Each row was made from one small tree. The marks that hang from a mark follow it in brackets, in alphabetical order. Every link used is in the known rows. Write each row's tree.
Known rows
vimuzab[povev[tuketa[zuzu[bafa]]]]: [  6 -17   3  47 -14  32 -24   8  19  -2  -9 -21  18   4 -11  -8   9   1
  46   2  -5  24  -4 -25]
tuketa[povev[vimuzab] zuzu]: [ 13 -17 -12  54  56   7  -2   0  -4   2  15   4   9  26 -15  16   9 -13
 -19  -9 -25  30   0  16]
povev[tuketa]: [  5  -3  10  35   2  20 -10   9  39   5  -6   6  19  -3  -9  -5  20  -1
   2   1  -7   9   9 -21]
tabovu[bafa]: [  7   0  13  -1   5  23  16  -1   2   8   7  -6   3  -7   2   6  -9  -4
 -27   1  -4  22   6 -18]
zuzu[bafa bisar[litiv] mabi vimuzab]: [  7 -13  12  68  40 -10 -62  22 -37   0  21 -34   4  11  -5  15   7  18
   7   7   1  14 -10  11]
falu[bafa]: [  8  -5  -4  24  -9   8  18  -1  -4   2  13 -17   2  -5  -1   9   7  -6
 -15 -12  -7  24  12 -14]
zuzu[mabi vimuzab[povev[tuketa]]]: [  0 -39  24  38  36  13 -16  24   0  13  22 -23  24   3  -3   0  -3   6
  -9 -12   9  -6  -9 -17]
zuzu[bafa bisar mabi vimuzab[povev[tuketa]]]: [  2 -22  30  77  33   3 -62  24 -17  -3  10 -34  21   6 -10   5  -3  11
  17   0  -3  -5 -15  -2]
vimuzab[povev[tuketa[zuzu[bisar]]]]: [  4 -15  12  44  -7  28 -22   7   7   2 -10 -26  11   2 -20   4   0   2
  29  -6  -6  10  -5 -26]
bisar[litiv]: [ 10  -3  -9  14  -5   0 -11  12 -10   9   8 -16   4  -1  -2   8  19  10
  15   7   8  31   9  -9]
mabi[zuzu[bisar vimuzab]]: [  7 -26  -7  47  28  25 -13   8 -35   4  23 -22  11  11 -25  20  -3   6
  14  -1  -7 -11  -2   8]
mabi[zuzu[bisar]]: [  8 -22  -6  65  19  27  -7  -1 -14  -1   7 -22   4   1 -27  18  -1   7
  19   4  -6   4   4  -1]
zuzu[bafa bisar[litiv] mabi vimuzab[povev]]: [  6 -21  17  64  27 -10 -65  27 -50   1  19 -47   8   5  -6  15  -2  19
  29   6   9  13 -14   6]
vimuzab[povev]: [  5 -15   9   6  -6  13   2  10 -21   2   6 -29  23  -5  -9  -3  -4   6
  27  -2   5  11  -1 -16]
zuzu[bafa bisar mabi vimuzab[povev]]: [  3 -23  25  64  39   1 -51  22 -43  -5  19 -45  18   7  -9   7 -12  14
  17   0   0   0 -18   6]
tuketa[zuzu[bafa bisar[litiv] mabi vimuzab]]: [  9 -24  -4  75  40  15 -50   8 -22  -1  16 -39 -10  25 -10  16   3  13
   9   0  -7  27 -17   4]
tuketa[povev zuzu[bafa mabi vimuzab]]: [  8 -31  -1  53  69  10 -26   9  -5  -7  14 -17  14  33  -7   8   5   0
   0  -3 -16  21 -11  12]
mabi[zuzu[bafa bisar[litiv] vimuzab[povev]]]: [ 10 -26 -14  62  -1  17 -46  18 -46   2  18 -34  11   6 -19  18   3  12
  59  14   0  12  -5   9]
tuketa[povev zuzu]: [ 10 -15  -6  24  39  13   1  -1  -1  -5  -2 -10   8  25 -15  12   6  -5
   2  -5 -18  21   0   2]
tuketa[zuzu[bafa bisar mabi]]: [  8 -22   5  90  42  27 -33  -5   2 -11   1 -37 -10  18 -15   7  -3   9
  13   1 -13  28 -12  -4]
tuketa[povev[vimuzab] zuzu[bisar]]: [ 12  -8  -3  69  59  -2 -19  -1 -20  -2   9  -5   1  26 -24  27   2 -12
 -22 -10 -30  19  -3  21]
falu[vimuzab]: [  8  -3   8  17   1   6  14   7   9   8  -1 -29  -2  -2 -11   0 -10  -5
  -9 -19   1  18   4 -18]
povev[tuketa[zuzu[bisar[litiv]]] vimuzab]: [ 11  -7  -5 100  23  16 -38   5  25  13   9   7  -5  10 -17  17  21  -8
 -16  -7 -22  31   1  -4]

Write each row's tree
[  8 -30  -9  45   5  16 -26  17 -48  10  21 -35   7   6 -23  26  -1  12
  35   2   5   0  -4   2] : mabi[zuzu[bisar[litiv] vimuzab[povev]]]
[  9  -8  15  90  34  -8 -54  12 -11  -7   3 -33  -4   0  -6  12   8  18
  19  15   3  32  -2   1] : zuzu[bafa bisar[litiv] mabi]
[  7  -5   1  62   9  29 -44   7  18  -3  -4 -10  10  20 -17   3  16  -1
  17  -1 -21   8  -6  -9] : povev[tuketa[zuzu[bafa bisar vimuzab]]]
[  7  -8  14  41 -40   4  13  10  27  13  -6 -35  -5 -16  -6  10 -14 -16
  -8 -32   2  27   9 -39] : falu[bafa vimuzab[povev[tuketa]]]
[ 15  -6 -11  73  51 -10 -29   4 -23   3   9  -7  -6  25 -21  34  10  -8
 -15  -5 -24  32   0  20] : tuketa[povev[vimuzab] zuzu[bisar[litiv]]]
[  5 -20   7  35  -9  33 -12   8  18   5  -6 -20  15   3 -14  -2   4   0
  28  -6  -2  16  -3 -29] : vimuzab[povev[tuketa[zuzu]]]
[  6 -15  12 100  29  29 -40   1  43  -5 -11 -14   0  10 -14   2  11   4
  10   1 -15  21  -5 -19] : povev[tuketa[zuzu[bafa bisar mabi]]]
[  5  -8  19  28 -18  10   1  14  25  10 -12 -30   7 -10 -12  -2 -12  -6
   9 -21   6  14   3 -32] : falu[vimuzab[povev[tuketa]]]
[  7 -27 -10   9  13  33  -4   6 -27   5  20 -33  10  23 -12   4  -5   1
  13 -14  -5   9 -15  -9] : tuketa[zuzu[vimuzab[povev]]]
[ 11 -10 -11  99  21  30 -31   3  42   3  10  15   9  12 -10  -4  26 -12
  -1   0 -27  36   0  -2] : povev[tuketa[zuzu[bafa]] vimuzab]
[  2 -22  25  50  61  -1 -24  15 -35   6  25 -32   7  10 -14  17 -10  10
 -32 -13  -1 -15 -11   5] : zuzu[bisar mabi vimuzab]
[ 10  -8  -7  29  40  -8 -32  11 -39   3   8 -20   2  34 -21  33   5  -1
  -4  -7 -16   9  -6  15] : tuketa[povev zuzu[bisar[litiv] vimuzab]]
[  5 -25   3  73  31  35 -32   8  42   1   6  -8  12  18  -7  -5  14   1
   6  -2 -11  18  -7 -17] : povev[tuketa[zuzu[bafa mabi vimuzab]]]
[  7  -6  16  59 -19  17 -22   9  19   2 -19 -40  -2   0 -18   3 -13  -5
  24 -17  -4  21  -5 -27] : falu[vimuzab[povev[tuketa[zuzu[bafa bisar]]]]]
[  6 -32  -4  45  16  25 -15  12 -46   5  21 -32  15   6 -26  20  -9   7
  28  -2  -1 -12  -6   3] : mabi[zuzu[bisar vimuzab[povev]]]
[  5 -32   7  59  59  24 -19   2 -21   3  20 -37  -8  25 -17  17 -10   6
 -21 -18  -8   3 -18  -2] : tuketa[zuzu[bisar mabi vimuzab]]
[  8 -27  -7  62   9  27 -35  13 -41  -4  16 -34  18   9 -22  12  -2   9
  52  10  -6  -1  -8   9] : mabi[zuzu[bafa bisar vimuzab[povev]]]
[  7 -11  10  47 -19  22 -11  10  31   4 -15 -36   2   0 -11  -4 -10  -6
  26 -16  -2  29  -3 -30] : falu[vimuzab[povev[tuketa[zuzu[bafa]]]]]
[  6 -26  14  68 -16  13  12   5  39  12  -3 -43 -19  -8  -6  12 -21 -15
 -19 -38   2  34   2 -43] : falu[bafa vimuzab[povev[tuketa[zuzu[mabi]]]]]
[  7   4   8  44 -17  -5 -73  29 -38   1   4 -28  19   6 -11  12  13  10
  49  11  -4   7  -6   1] : zuzu[bafa bisar[litiv] vimuzab[povev[tuketa]]]
[ 12 -21   4 116  84  -4 -40   1  -4  -9  10 -11   1  25 -16  21   3  -5
 -16  -2 -28  33  -7  24] : tuketa[povev[vimuzab] zuzu[bafa bisar mabi]]
[ 13 -31  -5  98  78   5 -22   2  11  -6  17  -2   7  25  -7   9   9  -7
 -10  -1 -23  44  -5  18] : tuketa[povev[vimuzab] zuzu[bafa mabi]]
[  4 -16  20  71  52   1 -49  16 -32  -6  21 -32  13  13  -9   7  -2  12
  -2   1  -7  -2 -13  13] : zuzu[bafa bisar mabi vimuzab]
[ 10  -5  -3  43  41   3 -40   7 -35 -12   3 -19  12  37 -20  19   5  -4
  12   0 -27   8 -10  22] : tuketa[povev zuzu[bafa bisar vimuzab]]
[  5 -26   9  48  47  10 -28  17  -9  -3  28 -21  21  12   4  -7   5  10
   3   3  -2  11  -9   6] : zuzu[bafa mabi vimuzab]
[  8 -19  -8   9  46  10  -5   7 -20   1  13 -11  16  34 -14  15   5  -6
  -7 -10 -18   7  -7  10] : tuketa[povev zuzu[vimuzab]]
[  8 -33   5  52  71  11   0  -2  13  -3   4 -16   4  23 -11  14   0  -1
 -17  -8 -10  23  -4  -2] : tuketa[povev zuzu[mabi]]
[ 11 -18 -17  66   9  17 -43  14 -37   1  18 -24   8  11 -19  19  12  12
  44  15  -5  13  -1  13] : mabi[zuzu[bafa bisar[litiv] vimuzab]]
[  8 -36 -17  43   5  34 -19  14 -26  -1  22 -24  27   8 -13   0   4   7
  56  11  -2  11  -5   4] : mabi[zuzu[bafa vimuzab[povev]]]
[  3 -31  14  53  13  31 -12   8  27   5  -2 -24  12   1 -11  -2   0   3
  19  -8   2  17  -6 -32] : vimuzab[povev[tuketa[zuzu[mabi]]]]
[  7   3   3  15  10 -10 -36  19 -57  10  20 -26   6  12 -14  23   7   9
  -2  -3  -1  -4  -3   9] : zuzu[bisar[litiv] vimuzab]
